Known rows, with every step that occurs:
rovor-guvu: [ 15 -23  -6  -1  21 -13  -1   0  22 -10  21 -13  10   1 -15  13 -15   8
   8 -10 -30  -7  -7   7 -11  -9 -14   5]
sisuzem-zugo-lebo-repa-pese-guvu-rovor: [-13  31   5  -4  -3  -1  -7  -8 -40  23 -22 -26 -17  11  14   1 -26  -2
 -25  -8  28   2 -11 -12 -20  -6 -27  33]
guvu-rovor: [  7  11  -3   7 -13  10   5   5 -18   6  -3  -7   4  11   5  11   3  -4
   6 -13   5 -10  -1 -16  -9   7 -29  14]
sisuzem-zugo-lupupam-repa-gegeter: [ 19  13 -18  -2  -1   2   8   7 -14  10   6  10 -15   9   5  16 -19   0
  -5   3 -13   9  11  30  10  -6  18 -24]
pese-repa-lebo: [ 11 -11  -3  18 -12  -4  11  -6   7   9  -2  24  19   4 -12  -4  28  -9
  12   0   3 -15  26 -11   5   6  -8 -18]
gegeter-repa-lebo-zugo: [-10 -12   3  22  -1   2  29  17  16  -9  -7  11  35 -14  -8 -26  12  -1
  10   2 -31   6 -17  -7   9  33  27  -3]
lupupam-repa-ruza: [  8   9   9   1  -5 -14  13 -21   4 -18  25  17 -11 -17 -12   4  15  -2
  -4   4  16   0  31   0  -5  -8  14 -22]
lebo-repa-gegeter: [ 24 -13 -22   3  -4  12   9   5 -22  14  12  -6   6   5   5  14 -16  10
  43  12 -28  31  11   1   0 -15  -6   3]
lupupam-zugo-lebo: [-18  -3  27   8   9  18 -21  17  35   5  -3 -13  -4  -7 -10  -1 -21   5
  19 -11  12  -8 -20  17   3   8  -8  19]
sisuzem-zugo-lupupam: [  9  16 -33 -13   0   6 -23  22   7 -15  -8  -7  -9   6  -6  -4 -22  -1
 -25 -22  -4 -23 -22  15   9  -3  -1  -9]
zugo-lupupam: [ 24  -2 -39 -17   7   1 -23  17  14 -22   2   5  -2   9 -11   5  -7   2
   1 -12   3 -25  -3   4  10  -9  -6  -4]
repa-pese: [ -9 -12  -3   3   4  -3   2  -7   8   4 -13 -23   2   0   0   4  -2  -9
  19  10   8   6  15  11  -2 -21  18  -2]
gegeter-repa-pese-guvu-rovor: [-11  21  -6  11   2 -12  15 -12 -28  19 -12 -19  -2  13   6   9 -13  -6
   0  -4  25 -16   7 -13 -23   4 -11  25]
guvu-pese: [-20   9  -7   4  -8   5  -1 -13  -1  -1  -3 -19  -5  13  14  -4   9  -7
 -14 -12  12 -16  11   1 -11  11   1   0]
lupupam-repa-lebo: [ 14  -4   2  15 -18  -3  25  -6   9   2   8  14  -2   5 -18  -3  29 -12
  17  -7   7  -2  15  12   3  17  15 -19]
pese-guvu-rovor: [  5  21  -7   1   2   1   6  -4 -27   6   2 -11  -1  19  -2   9  -1  -6
  -9 -11  12 -23   3  -7 -15   7 -33  29]
repa-lebo: [ 12 -18   4  14 -16   2  20   9   9   0  -3  -7  19   3 -17 -12  23 -12
  24 -12  -2  -8   7   6   2  10   4 -10]
ruza-repa-pese-guvu-rovor: [ -1  16   8  -4  -9  -7   6 -19 -33  14  -7 -12 -15  23   9  15  -7  -9
 -20  -1  30 -22  15  -2 -13  -3 -22  26]
pese-repa-lebo-zugo: [  0 -12   8  13   4   4  13   6   9  -5  -5  34  31  -9  -4 -19  27  -4
 -11  13 -30   0   3  -8  20  16   8  -9]
rovor-guvu-pese-repa-gegeter: [  4  -7  -1   9   9 -12   6 -17 -19  26   6   9   8  12  21  20  -9   3
  -9  12 -17   0  38  -3  -7 -13  -9 -19]
zugo-lupupam-repa: [ 20  14 -37 -12   3  -3 -12  -4  13 -16  16  29 -26  10 -13  15   2   2
  -8  -5  11 -15   8  13  10   2   8 -12]
lupupam-repa-lebo-zugo-sisuzem: [ -2  -5  31 -12   5  -4  12   5   2  -9   7  23  -2  -8   5  -3  42  -1
  -7  14 -11  19 -21   3  13  14  18 -13]
lebo-zugo-lupupam: [ 15  -4 -29 -18  17   5 -21  26  15 -31  -2  19  10  -1  -4  -9  -4   5
 -20  -2 -21 -14 -17   3  23   0   6   0]
sisuzem-zugo: [-13  18  -6   9  -8  17   3  10   4  -2  -4 -24   0  -1  -6  -6 -15  -4
 -10 -14 -19  -4 -23  20   0   8   3  -1]
lebo-repa: [ 16  -5 -37  -1  -5  14  -8  -2  -2  -6  15  -1  -5   1 -10   4  -7  13
  33   0 -12  16  -6 -15  -5  -5 -18  17]
lupupam-zugo-sisuzem: [ -9 -11  34  -1  12   7  -8   7  18   5  17  -4 -15  -3  -2  17  11   0
  28  -2   6   2 -25  14   1   2  -3   4]

Rows:
[-18  17  -9 -10  13  -4 -12 -13 -13  10 -12 -30 -17   4  -3  -7 -29   2
 -14   5  17   4  -7  11 -13 -18  -1  27]
sisuzem-zugo-lebo-repa-pese-guvu
[ -2  12  10  -9 -12  -2 -13  -3  -7 -12   3 -11  -6 -26   0 -13 -18  10
  -9  -4  13  17  -2 -22 -11 -16 -10  -1]
sisuzem-zugo-lebo-repa-ruza
[ -7   3  -2  16  -5 -17  19  -8  10 -15  13  -3  16 -25 -12  -4  -5   5
  17  -1   9  -8  18 -21 -15   4  16 -12]
gegeter-repa-ruza
[  6   4  -7  -1  -8  17  -3  14 -23  20  -5 -18  -1  -3  12   4 -34  13
  19   7 -21  35  -8   3  -1 -12  -8   6]
sisuzem-zugo-lebo-repa-gegeter
[ -4  -9  28  -9   7  -4   3   4  -1  -4   1  28  12 -10   9  -3  41   0
  -9  19 -13  10 -13 -14  14   8   3 -13]
pese-repa-lebo-zugo-sisuzem
[ -8 -12   6  -7 -15  -2   0 -20   4   1  -8 -11 -14   9   4  14  -7  -5
   4  14  18  -6  21  15   4 -14  13   2]
ruza-repa-pese
[-11 -12  37 -12  14 -19   2  -7  -4   1   2  20   6  -5  22  -3  34   0
 -33  10 -11   8 -13 -17   1   6   1 -17]
rovor-guvu-pese-repa-lebo-zugo-sisuzem
[  1  -4  22  -2  -3  -2 -15  -3   7  -8  13  -1  -7 -26  -6  -7 -16  11
  14  -5  21  14   4 -19  -9 -15 -11   5]
lupupam-zugo-lebo-repa-ruza
[ -8  -5  20 -19  16   5  -3  11   5 -17   7   8   4  -9   9   3  27   6
  -4  17 -23  14 -29  -2  12   3   7   2]
lebo-zugo-sisuzem
[ -2  -4  -2   2   1  20 -26   8  16   6   7  -5 -15  -6  -7   1 -27  16
  32  -7   7  16 -23  -8  -4   1 -21  28]
lupupam-zugo-lebo-repa
[-23  -4 -15  19   2 -11  14  -9  12   9 -14 -21   7  -7  -1   4 -15  -1
  34   9  10   4   9  -4 -12  -3  30  -1]
gegeter-repa-pese
[-24  21   9  -3  -4  18 -18  17  13  -1 -19 -26  -3  -8  -1 -10 -23   4
 -17 -10   0  -5 -30  13   0   6  -7  10]
sisuzem-zugo-lebo
[  2 -17  19   1 -14   9  18   7   9 -15  -2  20  19  -2  -5 -18  20  -4
 -13   5 -25  -2  -7   9  21  24  14   0]
ruza-repa-lebo-zugo
[ 20 -13 -18 -12   6  -1  -9  28  13 -24  -9  21  18   0  -6 -19   8  -3
 -17  -9 -14 -13 -12   2  23   5  12 -10]
repa-lebo-zugo-lupupam
[ -2 -14  36 -18  -6   0   7   5   0 -12   3  17   2  -4   9  -2  36   0
 -11  13 -10   8 -21   0  16  14   8  -6]
ruza-repa-lebo-zugo-sisuzem
[-15 -11   7   2   4   4 -20  -4  10  17 -14 -20 -15  -8   5   1 -28   4
  30   6  22  26  -5  -1  -6 -21   5  17]
lupupam-zugo-lebo-repa-pese
[ -2   3  -6  13  -1   1   8 -14 -23  26   0  11   7  13  23  16   0  -1
  -3  16  -8  -1  42  -3  -1  -8  -4 -19]
guvu-pese-repa-gegeter
[ -9   1  -9  -3  21 -10   5 -16  -2   1  -2 -24  -4  10 -11   1  -6  -8
   1  10  12 -15  16  22  -8 -17   9  18]
repa-pese-guvu
[ -6  15 -15  -5   2 -11  -8 -10   2   4 -12  -2 -29   3   4   7 -13  -9
 -17   2  22   3   8  22   4 -16  31 -18]
sisuzem-zugo-lupupam-repa-pese
[ -4  -3   3  19 -17  -7  10 -17  -4  16  -9  16  11  11   4  -9  31 -14
 -10  -7  18 -20  32 -16  -2  13  -5 -23]
guvu-pese-repa-lebo
[ -9   3  -9   6  12 -16 -12 -30   2  10   9  17  -3  11  11  13   1   3
 -30   0   1 -23  27 -19 -13  -3 -21 -10]
rovor-guvu-pese-repa
[ 14  10   1 -13   6 -18  -1  -7   6 -31  19  34  -9 -20  -6  -5   9   1
 -31   4   9  -3  20  -2  10  -8  21 -25]
lebo-zugo-lupupam-repa-ruza
[ -5  20   0  -7   1  -5  -9 -10 -36  19 -16 -19 -13  13  11   5 -18  -1
 -10  -2  32  -1   1 -19 -19 -10 -30  36]
zugo-lebo-repa-pese-guvu-rovor
[ -7  17 -16  -7 -10  20 -24   7  -2   1  -6 -15 -13  -7   0  -6 -29  16
   4  -7  -3  20 -31 -11  -5  -1 -20  20]
sisuzem-zugo-lebo-repa
[  1 -18  12   9   0   8  20  18  12 -13  -6  10  31  -9  -8 -25  22  -7
  -1   3 -32   7 -12   5  17  19  18  -3]
repa-lebo-zugo
[ -2 -14  31 -12   5   0   9  14   2 -10   0   9  12 -10   6  -8  39  -1
  -1  10 -16  15 -26  -2  12  10  11  -9]
repa-lebo-zugo-sisuzem
[ 10 -12   5   6   1  17  -4  14  -8  23   4  -9  -2  -2   6  10 -32  13
  42   7 -12  32  -2   6   1 -11  -9  12]
lupupam-zugo-lebo-repa-gegeter
[ 26  -3 -13   2 -14  -9   9   2   8  -5   3  23  -7   9 -17  -4  21 -10
   2 -14  15 -13  13  10   9  10  13 -25]
zugo-lupupam-repa-lebo
[-10  -7   1   0   9 -14  -3 -16   4  -2   8 -22  -3  13  11   2  -5  -1
 -24 -18  -3 -14   4   0 -21   3  -7  -1]
rovor-guvu-pese
